Each row was made from one walk, in order. Every step used is in the known rows, and no mark comes twice. Write each row's walk.
(in the rows, 128 means zero)
Known rows:
nenin, rabop: [141 131 105 105 124 161  91 152 151 134 139  90 131 103 133 114 109 118
 136 142 158 151 127 165 160 138 137 137  89]
rabop, nenin, tefem: [113 155  95  61 113 151  91 143 137 144 146 111 112  87 125 111  94 118
 113 141 170  96 143 182 149 137 137 112  87]
dunor, supen, tefem: [167 153 111  94 149 133 107 150 131 151 158 147  93 177 101 119 109  91
 142 167 152 183 124 169 122 147 122 130 117]
birak, zibof, pumi, tefem, nenin: [105 102 123  64 143 121  82 128 150 160 197 139 131  88 116 123  99 193
 136 133 136 117 173 178 162 134 130 116 110]
nenin, rabop, birak, zibof, pumi: [132  98 105 106 141 190  79 149 136 134 192  97 145 107 108  86 102 118
 159 153 138 129 177 174 174 153 110 140 100]
nemug, dunor, supen, tefem, pumi, zibof: [145 138 113 101 140 103 127 152 137 173 165 213  78 105 123 121  98 100
 150 135 120 190 147 180 123 146 121 156 124]
zibof, birak, rabop, nenin, tefem, pumi: [105 149 104  24 142 142  89 157 132 134 139 140 106  76 106 128  95  99
 121 115 180 122 151 166 184 129 126 112 100]
zibof, birak, rabop, nenin: [117 156 111  27 130 162  73 157 122 136 151 136 129 128 109 118  96 130
 124 153 186 124 160 159 162 119 127 107 123]
kimo, nemug: [143 142 109  79 132 136  87 146 127 145 154 141 130 156 141 146 105 126
 130 152 144 100 127 139 152 128 123 109  95]
dunor, nemug: [118 157 109  65 132 150 101 147 147 135 174 139 136 155 139 133 109 114
 146 150 135 150 123 167 144 143 114 130 129]
nemug, dunor: [115 134 114 113 118 140  93 137 137 145 167 149 119 116 169 109 100 130
 150 142 137 139 151 160 153 145 125 143 106]
kimo, nemug, dunor, supen, tefem, pumi: [168 139 111 103 160 119 124 140 117 164 158 187  76 151 114 149 102  56
 157 126 129 142 130 160 137 148 113 136 104]
nemug, dunor, supen, tefem, nenin: [160 135 110 115 161 135 111 130 126 175 165 160 102 151  99 148 116  95
 154 131 143 161 143 186 128 162 134 143 126]
rabop, birak, zibof, pumi, tefem: [ 99 113 123  70 141 149  84 135 128 142 204 149 118 104 111  77  96 158
 158 159 141 121 183 166 165 132  95 126 105]
tefem, pumi, zibof: [128 135 115  69 119  89 109 159 158 148 150 176 122  89 156 128 100 148
 131 136 124 151 135 158 152 127 133 136 105]
pumi, tefem, nenin, rabop: [128 116 113  85 145 146  92 135 150 157 131  95 126  74 101 139 118 150
 133 108 173 128 132 177 166 127 152 128  88]
kimo, nemug, dunor, supen, tefem: [164 143 107 110 156 147 100 138 107 170 171 180  89 177 107 140 102  81
 146 151 140 142 138 162 125 147 109 127 117]
supen, tefem, pumi: [160 131 122  82 140 103 116 155 149 142 152 147  85 111 141 111 111  78
 146 146 142 166 116 153 146 150 135 134  74]
rabop, nenin, tefem, pumi, zibof, birak: [ 92 141  97  10 117 116  97 156 143 146 143 172  98  34 121 115  88 133
 105 111 155 108 146 165 157 122 122 122  95]
zibof, pumi, tefem, nenin, rabop: [118 101 115  71 151 155  86 137 156 157 157  88 130  59  97 132 105 138
 127 111 176 128 153 187 168 141 141 124  83]
zibof, pumi, tefem: [102 127 126  56 132 129  90 141 144 144 176 136 107  93 133  95  89 146
 131 151 163 139 155 166 155 133 111 118  90]
zibof, pumi, tefem, nenin: [109 115 124  52 148 125  90 131 147 158 173 130 126  91 116 131 103 154
 130 124 164 117 156 176 157 137 130 116  97]
zibof, birak, rabop, nenin, tefem: [100 155  99  32 135 168  72 155 124 138 150 130 117  99 103 120  94 121
 111 141 189 122 160 169 171 124 123 107 111]

Which walk is each row?
[119 130 122  67 142 116  98 128 143 158 147 132 124 105 118 140 115 166
 133 121 162 120 136 165 154 126 143 117  99] : pumi, tefem, nenin
[121 113 113  89 141 159  79 144 129 135 210 135 137 137 125  90  99 133
 158 168 125 125 180 164 164 150  99 131 111] : rabop, birak, zibof, pumi
[126 104 110  97 156 168  86 128 133 156 157 109 139  90  78 121 123 162
 158 114 151 111 160 179 176 126 135 136 101] : pumi, tefem, nenin, rabop, birak, zibof
[107 147  97  40 110 112 108 157 150 154 144 159 106  39 128 127  89 131
 108 119 146 106 148 187 147 124 141 122  92] : rabop, nenin, tefem, pumi, zibof
[112 163 102  61 127 159  82 155 132 146 150 119 126 104 110 130  95 125
 115 151 179 117 162 185 164 125 141 106 107] : birak, rabop, nenin, tefem
[ 96 134 107  42 144 116  87 169 145 146 155 184 118  64 122 137 101 141
 118 120 147 170 149 155 180 116 116 128 112] : nenin, tefem, pumi, zibof, birak, rabop
[111 147 113   8 127 118  88 170 135 148 147 183 124  83 114 132  91 146
 117 132 163 136 163 162 161 107 130 116 126] : tefem, pumi, zibof, birak, rabop, nenin
[172 111 108  98 155 153  93 149 149 163 145  95 120 103 101 138 126  95
 135 134 162 155 123 176 145 154 158 133  76] : supen, tefem, nenin, rabop
[113  87 114  82 143 154  76 134 157 159 179  99 137  49  97 121 101 174
 137 121 149 128 169 191 171 136 138 125  98] : birak, zibof, pumi, tefem, nenin, rabop
[109  96 116  87 147 181  80 142 135 142 189 109 122  70  91  75  98 140
 157 145 153 134 181 179 174 134 104 136  92] : nenin, rabop, birak, zibof, pumi, tefem
[163  82 107  98 172 181  81 144 133 162 201 102 131 104  75 111 117  97
 155 145 140 136 174 184 160 166 129 140  90] : supen, tefem, nenin, rabop, birak, zibof, pumi
[119 137 106  86 133 115 112 146 155 134 142 130 102  79 147 124 106  98
 135 116 139 133 121 162 172 147 131 133  76] : nenin, tefem, pumi
[ 88 153  97  16 125 154  67 166 128 154 158 169 122  70 102 126  89 159
  96 142 177 132 172 175 156 106 124 108 125] : pumi, zibof, birak, rabop, nenin, tefem
[119 141 117  57 144 146  73 158 129 132 159 146 134 143 127 124 107 139
 135 158 166 164 146 140 172 125 117 120 121] : zibof, birak, rabop
[108 129 109  43 121 124  82 158 138 146 165 178 127 101 144 110 100 170
 119 149 146 159 140 141 145 119 112 127 117] : pumi, zibof, birak
[107 158 104  41 124 119  96 167 146 156 146 163 118  50 117 144  90 135
 108 127 154 127 168 190 161 111 143 116 110] : birak, rabop, nenin, tefem, pumi, zibof
[109 135 103  71 124 101 110 157 159 151 150 169 107  54 148 129  99 137
 120 120 129 150 134 169 157 132 129 134  90] : nenin, tefem, pumi, zibof
[140  89 102 100 159 182  81 139 138 149 191  93 162 108  92 124 113 128
 156 127 138 107 177 183 177 157 127 137 102] : tefem, nenin, rabop, birak, zibof, pumi
[122 103 114  70 169 175  93 132 132 154 163  93 135  90  74 121 114 118
 145 109 178 110 164 183 173 143 126 131  83] : zibof, pumi, tefem, nenin, rabop, birak
[146 128 103 107 142 184  95 149 129 132 144  92 137 134 110 104 119  93
 153 139 161 135 139 162 167 143 124 143  87] : nenin, rabop, birak
[137 145 117   4 139 118  88 178 130 160 158 195  94  82 100 119  96 116
 119 149 167 159 158 164 144 114 130 117 109] : supen, tefem, pumi, zibof, birak, rabop, nenin
